Every row comes from one small tree of marks. The marks that hang from a mark follow it in brackets, in the order of their numbers. Every link used is in the known rows. Which tree was each row made from?
In the rows, zero is written as 128.
Known rows
j_60(j_88 j_585(j_721(j_978))): [ 62  96 137 176 203 109 165 111  94 134 178 163 106 136 116 116 116 143
 133 125 131 136 175 159 109]
j_978(j_721(j_983(j_585))): [123 129 100 143 100 106  79 140 132 132 111 142 126 149 138 126 121 126
 153 179 137 145  86 126 156]
j_69(j_721(j_978)): [139  94  98 122 127 124  63 152 116 156 127 160 111  97 140 125 125 121
 139 131 138 139 124 109 142]
j_978(j_585(j_983) j_721(j_60)): [136  76 121 107 116 153 134 102 144 139 109 119 150 132 115  99 125 136
 126 151  76 127 147  50 119]
j_978(j_721(j_60(j_88))): [122 105  85 142 130  96 113  82 134 157 134 131 106 113 130 121 120 143
 147 149  89 154 118  68 142]
j_88(j_721): [136 146  84 124 123  77  75 140  90 108 100 135 126 124 180 117 112 129
 158 125 163 134  71 113 148]
j_60(j_69 j_721(j_978(j_585) j_983)): [135 162 185  97  99 139 125 107 150 117 106  96 165 166  96 154 152 123
 117 126 106 147 104 128 101]
j_60(j_69 j_585(j_721(j_978 j_983))): [123 134 206 154 160  96 123 137 138  88 150 120 135 157 122 155  94 113
 102 117 144  96 114 169 116]
j_88(j_721(j_983(j_978))): [144 162 103 121 100 101  88 154 109 113  76 138 129 146 165 124 123 119
 161 111 177 129  69 137 135]
j_721(j_983): [133 178 106 144 100 121  98 174 132  85  68 172 131 147 141 138 132 119
 134 139 173 117  70 159 134]
j_983(j_978): [223 152 117 133 121 179 143 154 104 187 119 121 126 115 120 115 113 136
 154 129 192 141 118 126 131]
j_585(j_721(j_60 j_983)): [ 89 162 103 181 129 122 104 133 152  99 121 185 136 131 168 153 149 102
 122 126 138  99 117 142 125]
j_978(j_721(j_60)): [139 124  91 137 115 100  93  94 142 148 122 140 116 116 146 132 113 135
 142 151 103 140 108  69 140]
j_60(j_69 j_585(j_721(j_978) j_983)): [125 117 207 149 175 118 139 137 125 110 163 101 132 143  98 137  80 110
 100 101 138  91 141 161  88]
j_69(j_60(j_88) j_585 j_721(j_978 j_983)): [ 56  29 138 125 133 134 112  95 124 107  23  97  99  97 125 139 187 116
 161 129  83 136 158 183 152]
j_978(j_983(j_585 j_721)): [144 144 107 119  74 168 124 190 122 108 221 111 127 117 135 100 131 134
 132 169 132 146 146 175 180]
j_721(j_60(j_69 j_88) j_978(j_585 j_983)): [130 130 176  93 101 163 176 116 177 157 175  84 123 141  95 109 141 126
  97 105  57 155 186  97 122]
j_983(j_585(j_978)): [178 161 108 127 127 143 130 178 112 198 170 118 159 148 150 123 121 140
 122 184 190 131 117 134 157]
j_721(j_60 j_983): [126 202 104 134  83 118 124 149 172 105  77 186 125 147 150 155 141 105
 113 126 138 106  88 123 126]
j_983(j_721(j_60)): [126 154 104 113 110 102 126 110 128  85 199 152 131  94 137 139 134 138
 128 154 119 129 123 120 149]
j_60(j_69(j_585)): [184 118 166 140 109 105 126 140 130 106 120  42 144 120 124 124 118 144
 138 159 126 118  75 126 166]
j_60(j_69 j_88(j_721(j_978)) j_585(j_983)): [103  95 185 117 180  74 167 117  97 120 158  68 107 148  77 105  80 133
 121  86 112 132 127 137 103]
j_721(j_60(j_69) j_978(j_585) j_983): [122 183 190  90  80 131 137 129 201 118 103 139 146 178 116 153 147  98
  92 117 101 118 126 116 104]
j_978(j_983): [168 149 100 135  89 176 110 186 125 110 128 121 114 116 142 104 118 136
 128 124 140 133 126 149 149]
j_69(j_60): [158 136 108 124 156 147 109 107  89  96  31 129 113  90 152 154 126 107
 134 124 161 131 108 159 150]

Which tree is each row?
[110  87 138 143 207 155 154  89  88 112  87 110 115 105 138 146 125 133
 112 100 136 121 174 180 128]	j_69(j_60(j_88 j_585(j_721 j_978(j_983))))
[ 86 146 121 112 129 135 149 122 123 117 173 142 115 110  83 112 128 123
 125 115 115 133 164 141  83]	j_585(j_983(j_721(j_60(j_88) j_978)))
[138 147 128  98 140 142 142 129 129 140 170 112 158 117 105 128 121 154
  95 112 143  98 159 122  73]	j_585(j_978 j_983(j_721(j_60)))
[104 158 128 105 105 117 124 147 111 138 252 144 138 130 122 121 137 123
 143 199 152 162 150 174 158]	j_983(j_585 j_721(j_978))
[ 63  93 138 174 190 126 166 121 102 129 185 153 102 135 115 109 118 144
 129 116 122 137 187 168 111]	j_60(j_88 j_585(j_721(j_978(j_983))))
[216  87 134 115 120 187 141 123 114 189 121  97 148 128 113  96 119 151
 159 151 148 152 138  85 139]	j_983(j_978(j_585 j_721))
[139  87 108 102 115 138  95 134 145 164 131 162 125 103 146 129 140 116
 121 131 104 131 147  74 142]	j_69(j_721(j_60 j_978(j_585)))
[212  99 134 109 111 186 153 110 133 198 125 104 145 127 119 106 124 145
 148 144 131 146 146  68 136]	j_983(j_978(j_585 j_721(j_60)))
[ 92  58 101 146  88 110 123 138 160 123  94 120 119 108 143 121 176 138
 153 155  77 109 121 114 167]	j_69(j_585 j_721(j_60(j_88) j_983))
[ 90 121  93 131 140 102 123 125  93 139 142 120 100 124 129  93 130 142
 157 111 122 172 129 131 135]	j_60(j_88(j_721(j_978(j_983))))
[ 69 137 129 170 162 156 106 141 116 132 139 159 128 123 115 117 126 100
 131 103 148 115 172 165  64]	j_585(j_721(j_978) j_983)
[195 195 155 119  78 142 150 143 183 143  99 117 133 147 118 157 128 103
 110 107 143 109  87 118 127]	j_721(j_60(j_69) j_983(j_978))
[110 171 115 111 111  69 104 133 140 105  87 161 132 162 183 148 119 122
 122 103 147  98  87 118 117]	j_88(j_721(j_60(j_585(j_978)) j_983))
[145 148 135 103 131  73 116 120 127 126 121 106 134 140 162 137  95 125
 114  93 133 101  96  94 118]	j_88(j_721(j_60(j_69 j_585(j_978 j_983))))
[148 177 108 128  99 167 131 121 123 147  84 153 143 146 119 146 157 133
 148 128 152 145 105 140 102]	j_60(j_721(j_983(j_978)))
[121  97  74 134 112 112 100 147 142 131 109 170 109 103 141 135 146 117
 127 126 110 124 102  96 161]	j_69(j_721(j_60(j_88) j_983))
[128 124 147 106 143  84 164  92 129  95 230 108 135 108 111 140 118 158
 106 140 102 124 137 118 144]	j_983(j_721(j_60(j_69 j_88 j_585(j_978))))
[160 164 130 119 125 135 156 134 155 152 138 151 128 139 152 145 109 139
  90 114 132  95 147 106 111]	j_721(j_60(j_585(j_978(j_983))))
[115 151 184 110 121 133 178 117 174 158 184 106  93 147  96 129 112 122
  92  87  75 138 185 128 101]	j_721(j_60(j_69 j_88 j_585) j_978(j_983))
[122 100 139 144 137 147 148 127 140  95 131 130 169 138 140 120 153 127
 115 147 108 117 129 103 152]	j_978(j_585(j_721(j_60(j_69 j_88) j_983)))
[123  91  98 128 131 109 116 144 145 140 118 167 117 118 142 142 134 130
 110 118 116 108 121 101 144]	j_69(j_721(j_60(j_88 j_585(j_978)) j_983))
[114 143 124 171 162 130  90 144 131 127 125 146 172 146 166 151 142 143
 109 123 177  91 126 152 105]	j_585(j_721(j_983) j_978)
[126  89 127 143 151 180 138 150 107 104 121 135 170 126 127  96 136 127
 125 142 136 110 150 116 119]	j_978(j_585(j_721 j_983))
[ 74 120 179 131 112 114 167  78 144 133 124  52 137 157  67 132 177 150
 149 133  65 167 126 150 106]	j_60(j_69(j_585) j_88 j_721(j_978 j_983))
[105 114 107 118 174 118 118  80  75 110  50 116  98  97 141 138 135 112
 149 105 137 159 127 158 143]	j_69(j_60(j_88(j_721(j_978))))
[106 138 105 120 130 133 151 129 114 102 166 136 121  99  91 110 125 129
 127 123 120 124 144 132 104]	j_585(j_983(j_721(j_60(j_88))))
[127  83 137 126 194 157 169  82  79 128  57 108  93 102  98 132 110 120
 136 103 135 137 159 166 117]	j_69(j_60(j_88 j_585(j_983(j_978(j_721)))))
